Each row comes from the steps of one path. Every step used is in the known rows, and no mark comes twice. Write the path behind each row, first mark first.
(in the rows, 100 means zero)
Known rows
tebo -> tasor: 86 105 81 98 90 99 148 101 103 104 108 112 117 107 90 97 103 88 102 98 110 91 120 108 85 119 95 102 98 88 90 113 98 107 92 58 93 96 109 94 107
nivenok -> tebo -> tasor -> nires: 105 105 90 93 102 107 122 117 90 111 102 133 106 126 92 121 114 77 119 91 118 115 149 129 124 108 95 106 89 86 83 115 104 128 115 39 93 84 107 78 128
tebo -> nivenok -> vemud -> dokepon -> potilan: 91 127 106 86 87 108 34 102 114 104 99 109 78 83 79 78 100 111 92 95 92 110 101 95 84 129 91 90 99 109 92 72 85 62 95 71 97 89 97 121 132
tebo -> nivenok -> vemud -> dokepon: 84 116 113 95 83 116 64 98 109 117 92 103 70 100 92 82 104 97 96 96 106 100 113 83 89 111 101 93 101 102 82 61 86 83 101 67 119 79 97 111 126
dokepon -> bunifik -> nivenok -> nires -> tasor: 98 69 105 88 121 86 126 93 116 97 103 104 113 110 110 105 98 92 113 111 105 71 116 110 70 69 106 89 75 61 102 115 92 130 85 89 117 150 113 104 84
nivenok -> tebo -> tasor: 100 108 100 88 100 108 148 113 99 112 85 117 122 122 87 96 113 77 101 99 107 97 133 142 112 116 96 92 89 85 87 120 110 118 130 59 104 97 117 71 122
tebo -> nivenok: 76 101 98 94 92 104 96 80 110 113 94 95 87 88 114 80 87 102 97 109 104 99 98 95 83 105 91 106 99 86 86 75 114 90 73 68 116 84 101 101 112
bunifik -> dokepon -> gope -> taset -> potilan: 111 90 103 115 126 89 124 91 90 76 101 71 150 89 73 93 107 112 84 92 85 87 37 119 135 107 102 106 124 128 113 138 106 116 114 158 109 99 75 101 80
tebo -> nivenok -> vemud -> dokepon -> gope -> taset: 105 89 112 99 114 98 67 102 94 108 101 63 75 74 84 68 129 100 86 89 91 99 83 81 99 130 99 90 121 116 114 91 105 89 132 120 115 79 60 115 106
tasor -> tebo -> nivenok -> vemud: 71 131 97 96 78 120 69 118 99 110 90 110 79 111 103 93 116 102 107 76 120 132 96 103 91 124 70 130 104 99 85 64 95 77 88 95 105 76 90 100 122
vemud -> dokepon -> bunifik: 85 92 105 89 92 103 121 89 114 103 129 115 131 86 99 96 90 125 97 132 80 83 122 83 84 105 118 99 93 99 108 100 97 119 112 84 109 104 123 125 97
potilan -> dokepon -> gope: 100 64 99 107 117 89 115 93 99 103 113 73 107 99 104 103 105 93 96 118 98 64 70 100 115 108 92 113 101 110 125 139 103 118 116 122 96 87 112 118 68
nires -> nivenok: 92 108 112 94 88 105 99 89 103 111 102 110 83 75 125 91 72 80 100 90 99 103 114 70 76 100 99 77 77 86 106 79 114 82 72 74 97 84 91 91 113
taset -> potilan -> dokepon -> vemud: 97 107 101 112 86 91 96 101 111 89 84 67 125 116 88 124 88 111 95 120 103 111 82 119 120 104 95 119 120 130 104 98 87 115 121 145 76 99 117 96 83
potilan -> taset -> gope -> dokepon -> vemud -> nivenok: 125 105 85 130 99 91 91 95 90 91 80 61 85 90 134 84 98 133 99 105 81 113 89 81 118 85 100 112 136 141 112 96 93 80 98 153 87 122 92 105 98
vemud -> dokepon -> gope -> taset -> potilan: 109 88 109 93 104 88 115 84 93 75 120 77 117 84 69 99 124 108 78 106 85 91 80 100 109 108 121 82 133 124 101 105 107 110 134 155 110 92 80 114 88
gope -> taset: 94 101 92 101 110 104 126 94 83 102 99 88 114 85 94 100 89 95 92 103 107 118 90 95 84 98 106 102 109 97 105 106 113 105 82 86 113 89 72 98 82
tasor -> nires -> nivenok -> vemud -> dokepon: 106 122 117 103 78 110 46 110 94 113 120 126 58 97 105 121 92 83 115 76 109 126 137 52 104 97 118 72 78 101 86 62 78 88 91 53 90 64 80 106 133
dokepon -> gope -> taset: 108 70 90 102 126 87 126 92 89 91 111 67 107 77 98 79 117 103 87 111 98 97 78 95 91 115 102 105 116 113 123 127 114 104 103 125 107 88 71 106 77
potilan -> dokepon -> vemud -> nivenok -> nires -> tasor: 112 87 81 104 105 91 111 102 107 108 97 81 69 98 82 102 105 82 105 95 108 71 111 87 94 71 98 85 116 65 97 106 96 125 127 83 85 90 121 113 96
taset -> potilan: 84 117 99 93 89 105 108 91 109 81 93 98 119 114 88 115 90 110 88 111 108 121 90 115 94 87 99 98 105 107 83 86 95 96 83 103 108 106 105 86 101
potilan -> taset -> gope: 121 101 106 124 97 113 107 95 87 108 80 80 100 113 128 104 100 127 88 102 85 119 101 104 107 79 100 128 123 126 112 107 78 93 92 118 114 99 97 103 90
dokepon -> bunifik -> nivenok -> nires: 107 62 103 100 113 90 114 103 129 97 101 98 114 109 103 113 97 103 110 119 101 68 100 113 83 74 99 118 63 66 95 108 106 126 73 103 121 141 121 96 56
taset -> potilan -> dokepon -> vemud -> nivenok: 86 103 99 111 90 96 95 99 123 67 99 68 94 100 84 121 98 98 91 100 105 113 71 84 117 85 88 104 107 114 104 75 101 92 102 134 71 84 116 85 91
taset -> gope: 113 88 106 110 96 98 118 93 89 107 92 78 113 118 119 97 106 124 93 102 88 103 109 91 84 79 102 109 119 110 97 112 94 99 101 90 119 85 105 106 91
taset -> gope -> dokepon -> potilan: 132 96 92 98 122 82 77 89 76 93 95 91 127 103 111 97 88 147 100 109 68 99 83 107 93 109 104 97 120 129 110 132 111 66 92 129 95 124 100 117 101
gope -> dokepon -> vemud: 101 110 81 110 97 79 108 94 94 109 87 78 132 89 114 90 79 119 120 134 102 89 101 104 92 111 107 107 122 125 101 108 90 106 98 111 80 122 99 101 100
gope -> taset -> potilan -> dokepon: 96 99 103 99 111 104 93 103 84 89 94 83 122 109 73 140 89 91 80 103 105 120 58 115 121 98 110 100 112 105 112 103 116 103 98 132 107 82 97 93 77
vemud -> dokepon: 88 107 96 99 81 102 118 83 105 111 117 118 107 92 98 99 91 101 97 112 101 76 123 79 93 95 127 94 108 99 84 92 86 109 107 64 110 80 108 116 101
nires -> tasor -> tebo: 78 120 87 75 79 109 141 88 73 108 120 134 101 97 104 94 101 101 111 93 125 110 124 91 82 102 105 99 121 93 91 105 84 109 106 83 100 94 90 109 117
tasor -> tebo -> nivenok -> vemud -> dokepon: 77 130 109 93 68 124 66 107 98 118 105 123 70 105 95 89 117 102 103 86 110 116 119 75 98 124 100 116 114 102 76 57 90 78 121 88 107 66 97 113 131
dokepon -> potilan -> taset -> gope: 128 108 101 111 100 104 79 95 94 93 81 93 95 101 111 95 105 144 85 103 78 124 91 122 101 96 84 126 120 127 120 117 81 73 89 126 96 118 93 114 91
dokepon -> bunifik -> nivenok: 82 72 113 106 106 94 117 94 120 82 108 97 133 96 127 101 85 98 104 122 95 89 84 91 78 93 102 108 66 99 111 102 105 117 66 102 105 142 113 97 67
nivenok -> tebo: 92 108 110 88 105 110 119 104 99 113 78 109 118 107 106 101 95 90 100 110 110 100 116 136 102 96 105 101 92 93 94 113 106 114 115 69 115 95 110 75 109
vemud -> nivenok: 70 98 89 97 98 108 124 89 113 85 116 104 78 82 106 93 94 87 95 88 115 110 89 65 84 77 98 84 89 87 87 82 109 88 64 65 96 76 101 93 99
gope -> taset -> potilan: 93 113 94 93 105 103 110 97 85 78 97 91 120 97 83 116 91 103 79 103 108 135 76 113 98 93 108 98 117 107 97 86 119 95 83 119 113 93 74 85 94
tebo -> nivenok -> nires -> tasor: 99 98 85 83 107 103 107 84 103 127 88 104 70 98 92 79 104 93 107 95 110 76 129 111 70 82 90 87 108 44 75 93 108 99 94 56 133 100 103 112 128
vemud -> nivenok -> tebo: 79 105 104 87 107 113 117 108 108 93 95 114 83 95 104 98 102 79 93 92 113 108 101 96 104 80 100 80 85 80 85 95 124 98 100 69 103 77 107 72 106
gope -> dokepon -> vemud -> nivenok -> tebo: 104 110 93 99 112 88 103 106 103 97 80 88 105 82 113 87 95 96 113 113 103 95 105 105 118 100 107 87 108 110 96 92 121 107 126 112 81 112 106 71 118

Write each row's path
92 104 86 91 106 111 122 118 101 92 119 140 76 110 88 113 122 67 113 76 121 121 127 94 122 93 95 85 79 70 71 96 120 107 105 29 88 80 109 72 130 | vemud -> nivenok -> tebo -> tasor -> nires
102 129 103 88 87 109 61 112 102 91 103 111 101 103 74 98 101 113 94 100 102 112 106 103 88 113 103 94 98 119 98 93 69 78 105 77 85 98 95 121 108 | nivenok -> vemud -> dokepon -> potilan
98 88 111 101 100 99 72 99 113 106 99 71 73 91 94 63 127 102 93 97 92 85 97 85 99 119 91 94 112 118 93 91 88 93 121 111 111 80 88 123 117 | tebo -> nivenok -> vemud -> dokepon -> gope
107 84 100 97 120 88 120 96 90 75 101 60 117 96 81 101 118 104 78 104 98 116 63 115 101 99 98 103 121 122 115 114 119 101 105 164 102 100 71 98 78 | dokepon -> gope -> taset -> potilan
81 72 123 99 94 89 110 86 116 93 128 113 126 88 110 102 86 100 106 126 90 64 101 74 87 92 126 94 73 101 107 98 99 118 87 102 113 127 116 111 76 | vemud -> dokepon -> bunifik -> nivenok
142 78 83 119 113 79 96 101 100 104 80 56 80 103 110 93 112 133 112 104 78 84 110 83 95 69 101 104 128 99 83 109 109 93 120 132 103 103 109 108 91 | taset -> gope -> dokepon -> vemud -> nivenok -> nires
100 110 72 89 80 101 131 105 100 104 113 111 68 93 81 87 128 102 115 80 123 97 139 86 81 77 91 110 121 66 70 88 91 110 125 102 84 89 101 106 111 | dokepon -> vemud -> nivenok -> nires -> tasor -> tebo
92 89 107 98 119 109 90 105 99 77 107 81 147 110 76 135 88 118 79 116 84 124 56 117 114 111 107 99 98 104 132 107 130 119 110 148 101 107 110 104 80 | gope -> taset -> potilan -> dokepon -> bunifik
113 129 109 92 82 107 20 109 98 99 126 138 56 85 91 114 97 100 107 74 95 136 125 67 98 114 103 75 74 106 98 66 78 65 94 65 71 78 80 112 131 | tasor -> nires -> nivenok -> vemud -> dokepon -> potilan
101 108 81 78 90 109 132 99 84 121 113 134 93 121 86 105 117 103 112 88 127 85 140 114 81 82 98 108 116 57 73 108 90 117 123 77 112 88 104 113 106 | nivenok -> nires -> tasor -> tebo
98 73 103 99 112 94 104 96 108 83 107 68 115 112 92 120 109 102 87 116 97 85 56 117 124 104 93 103 110 121 116 120 103 109 122 149 92 94 116 102 74 | taset -> potilan -> dokepon -> gope
88 89 127 113 109 107 61 124 123 59 91 76 126 139 94 144 89 88 97 103 103 122 39 117 115 95 93 105 63 120 121 91 91 106 83 151 93 129 119 88 66 | taset -> potilan -> dokepon -> bunifik -> nivenok -> vemud
128 103 94 120 110 98 95 90 76 113 74 88 110 109 135 98 89 132 97 114 81 105 97 112 116 87 105 113 131 129 111 112 90 85 91 135 111 128 98 109 94 | potilan -> taset -> gope -> dokepon
87 103 91 84 101 109 144 116 109 91 99 126 88 112 88 98 119 66 99 82 105 100 122 107 107 101 91 78 85 75 83 104 128 101 110 56 92 84 116 68 120 | vemud -> nivenok -> tebo -> tasor
110 127 74 96 110 97 66 91 94 98 87 116 118 85 105 90 76 125 100 115 97 107 83 135 107 115 95 110 103 119 118 109 98 77 67 118 82 149 93 111 101 | gope -> dokepon -> potilan -> taset
89 106 77 76 92 113 133 99 94 104 129 137 58 100 83 107 121 92 111 70 127 97 125 74 82 66 94 88 107 47 66 89 110 103 103 75 103 77 105 111 114 | vemud -> nivenok -> nires -> tasor -> tebo
126 74 116 125 125 87 83 91 95 91 89 83 130 110 152 103 84 129 104 129 70 99 72 108 110 84 108 115 94 132 137 118 99 97 75 165 114 168 107 106 70 | potilan -> taset -> gope -> dokepon -> bunifik -> nivenok
94 111 116 103 96 105 90 117 120 74 79 82 100 115 87 124 103 88 85 103 103 117 86 123 140 92 90 94 98 105 99 85 113 110 145 135 75 82 122 65 101 | taset -> potilan -> dokepon -> vemud -> nivenok -> tebo
85 92 89 121 92 90 106 104 114 94 104 72 78 85 100 107 97 86 101 108 105 87 84 69 107 90 94 110 101 101 111 92 103 108 104 101 70 74 115 101 82 | potilan -> dokepon -> vemud -> nivenok
99 116 92 99 93 111 80 98 101 94 90 114 100 88 98 96 87 117 92 105 103 128 89 129 97 110 82 125 99 108 121 99 82 83 70 102 85 122 92 103 98 | dokepon -> potilan -> taset
115 90 118 101 92 99 48 106 95 104 130 102 48 86 112 98 118 86 110 84 100 103 121 52 107 109 106 78 89 121 106 89 79 90 112 89 80 65 72 116 121 | tasor -> nires -> nivenok -> vemud -> dokepon -> gope
122 89 100 111 120 102 90 91 89 99 88 85 138 110 137 100 90 157 95 127 64 106 93 110 111 102 104 117 115 131 135 125 98 98 102 152 112 147 111 118 99 | potilan -> taset -> gope -> dokepon -> bunifik
92 101 81 85 81 114 94 100 110 134 94 124 64 102 89 96 120 110 108 96 116 90 122 107 89 101 75 139 100 55 63 74 124 93 100 92 127 76 112 97 114 | tasor -> tebo -> nivenok -> nires
67 121 94 74 87 110 112 82 81 116 111 129 80 93 114 79 106 97 107 84 115 109 116 90 78 115 86 100 124 75 85 77 103 95 95 76 114 88 89 116 140 | nires -> tasor -> tebo -> nivenok
109 73 102 99 116 84 126 85 85 103 129 82 103 70 85 77 116 100 86 111 89 70 99 80 98 111 124 90 125 116 112 123 97 117 130 119 116 82 76 126 77 | vemud -> dokepon -> gope -> taset
93 79 121 90 99 90 134 109 114 94 114 136 135 112 96 96 110 73 108 112 86 64 138 115 113 119 117 87 65 87 102 114 112 137 139 80 105 133 131 82 102 | vemud -> dokepon -> bunifik -> nivenok -> tebo -> tasor
122 78 120 122 128 89 65 114 90 83 79 64 136 135 134 109 94 125 114 113 75 108 67 99 94 95 111 99 91 139 126 116 93 91 83 151 111 156 105 101 78 | taset -> gope -> dokepon -> bunifik -> nivenok -> vemud
120 91 125 102 107 97 69 110 85 104 115 82 73 69 96 77 112 80 90 76 90 111 104 59 95 120 111 66 101 119 129 92 103 80 132 130 92 73 50 113 112 | nires -> nivenok -> vemud -> dokepon -> gope -> taset
104 131 88 118 104 108 91 97 102 93 87 123 134 79 86 92 71 119 99 90 88 89 62 135 126 115 81 132 99 113 115 124 74 94 74 100 88 125 94 112 94 | bunifik -> dokepon -> potilan -> taset
100 76 119 91 131 84 97 104 103 96 89 110 150 109 133 105 78 97 117 130 94 80 84 128 111 104 117 91 66 103 117 121 129 120 97 128 114 161 119 77 87 | gope -> dokepon -> bunifik -> nivenok -> tebo
93 104 74 106 96 102 126 105 92 104 120 124 98 113 87 125 110 90 117 94 115 108 125 106 99 105 94 110 98 86 79 107 85 112 81 33 89 85 105 100 114 | tebo -> tasor -> nires
123 93 98 111 119 85 103 87 77 107 86 81 119 119 121 98 87 132 102 115 82 90 95 94 96 87 120 97 127 124 99 126 105 89 98 115 114 108 105 111 100 | taset -> gope -> dokepon
86 103 102 99 97 106 98 99 103 86 92 94 115 122 87 133 84 96 86 115 105 102 76 116 120 94 94 93 105 103 97 100 105 105 97 117 101 92 121 91 85 | taset -> potilan -> dokepon
99 91 95 92 91 94 127 94 91 116 107 135 82 116 97 107 111 74 119 88 132 82 123 104 87 73 101 110 93 57 70 99 92 114 91 98 116 120 100 99 83 | bunifik -> nivenok -> nires -> tasor -> tebo
106 99 85 85 108 101 135 90 93 120 95 107 96 115 92 100 100 98 107 100 115 77 132 118 75 65 105 85 111 57 78 116 82 118 102 60 120 105 106 115 111 | nivenok -> nires -> tasor
103 71 122 118 104 82 87 101 108 92 109 78 89 109 104 86 118 76 101 104 105 76 85 79 98 93 118 88 93 132 98 103 67 100 107 124 96 112 87 109 67 | bunifik -> nivenok -> vemud -> dokepon -> gope
114 143 117 96 74 121 24 112 104 100 96 132 63 81 99 89 91 104 85 81 91 138 113 97 100 128 94 85 77 115 125 67 78 53 90 105 73 100 75 110 130 | nires -> nivenok -> vemud -> dokepon -> potilan -> taset
106 115 119 81 95 105 125 113 105 117 92 133 94 101 104 88 98 58 102 80 94 102 143 115 101 133 92 74 66 74 104 101 133 97 121 62 91 85 108 64 145 | nires -> nivenok -> tebo -> tasor
79 103 81 108 87 94 119 100 118 88 105 74 87 78 106 84 103 102 102 103 109 110 99 68 83 84 93 111 105 107 96 81 95 103 88 94 77 91 95 91 91 | dokepon -> vemud -> nivenok
68 116 91 88 78 114 100 91 98 118 105 122 76 88 110 85 106 106 104 92 115 106 106 93 86 121 78 127 108 83 80 70 115 91 88 87 112 81 102 98 117 | tasor -> tebo -> nivenok
137 121 102 128 108 104 85 95 89 95 78 101 132 100 97 88 92 143 89 83 59 94 56 133 133 101 85 135 124 131 124 140 71 85 93 123 98 114 97 119 89 | bunifik -> dokepon -> potilan -> taset -> gope
106 125 108 104 70 110 71 120 93 114 124 140 59 112 89 114 110 72 120 57 106 117 154 67 103 124 106 70 81 98 86 72 80 86 104 37 78 60 83 106 149 | tebo -> tasor -> nires -> nivenok -> vemud -> dokepon
104 107 86 98 82 101 108 104 95 113 127 134 73 90 104 112 95 74 122 72 110 116 139 74 93 118 91 83 76 76 95 92 113 95 77 44 81 78 92 93 137 | tebo -> tasor -> nires -> nivenok
97 113 91 130 91 90 128 98 108 107 83 81 145 90 95 82 81 118 115 105 90 68 88 108 114 110 100 133 116 123 102 114 67 128 109 96 89 106 102 103 94 | bunifik -> dokepon -> vemud
107 60 93 110 133 83 113 97 79 104 112 60 111 85 95 103 108 90 90 109 92 81 61 96 118 116 99 110 114 103 139 145 118 118 122 138 97 80 86 108 63 | potilan -> dokepon -> gope -> taset
108 126 117 114 87 105 41 114 105 84 92 118 78 101 93 100 93 93 96 92 109 117 83 117 104 105 100 109 84 130 113 74 58 75 78 114 84 143 82 108 84 | bunifik -> nivenok -> vemud -> dokepon -> potilan -> taset
107 72 99 109 105 86 115 98 116 111 88 99 82 116 100 112 97 79 112 105 118 67 100 107 84 60 103 115 75 68 76 98 97 110 62 87 123 112 112 82 61 | bunifik -> nivenok -> nires
98 111 126 86 94 111 102 102 101 121 83 124 90 92 125 90 85 69 97 88 97 106 131 101 105 103 102 77 74 81 104 89 127 97 110 81 108 83 101 68 130 | nires -> nivenok -> tebo
99 91 111 98 100 89 143 107 104 101 89 119 112 124 103 96 105 52 109 95 114 88 115 134 113 108 101 102 66 85 91 116 114 115 108 69 103 120 114 63 94 | bunifik -> nivenok -> tebo -> tasor
105 60 115 104 109 95 84 108 133 82 99 90 125 131 80 150 91 98 96 122 98 80 67 132 114 70 94 113 61 72 103 106 109 121 96 150 115 131 142 87 48 | taset -> potilan -> dokepon -> bunifik -> nivenok -> nires
96 126 114 105 88 115 76 113 104 107 86 99 78 98 117 101 86 80 100 75 110 132 104 82 79 106 93 80 75 97 110 72 94 73 69 81 95 82 82 87 120 | nires -> nivenok -> vemud
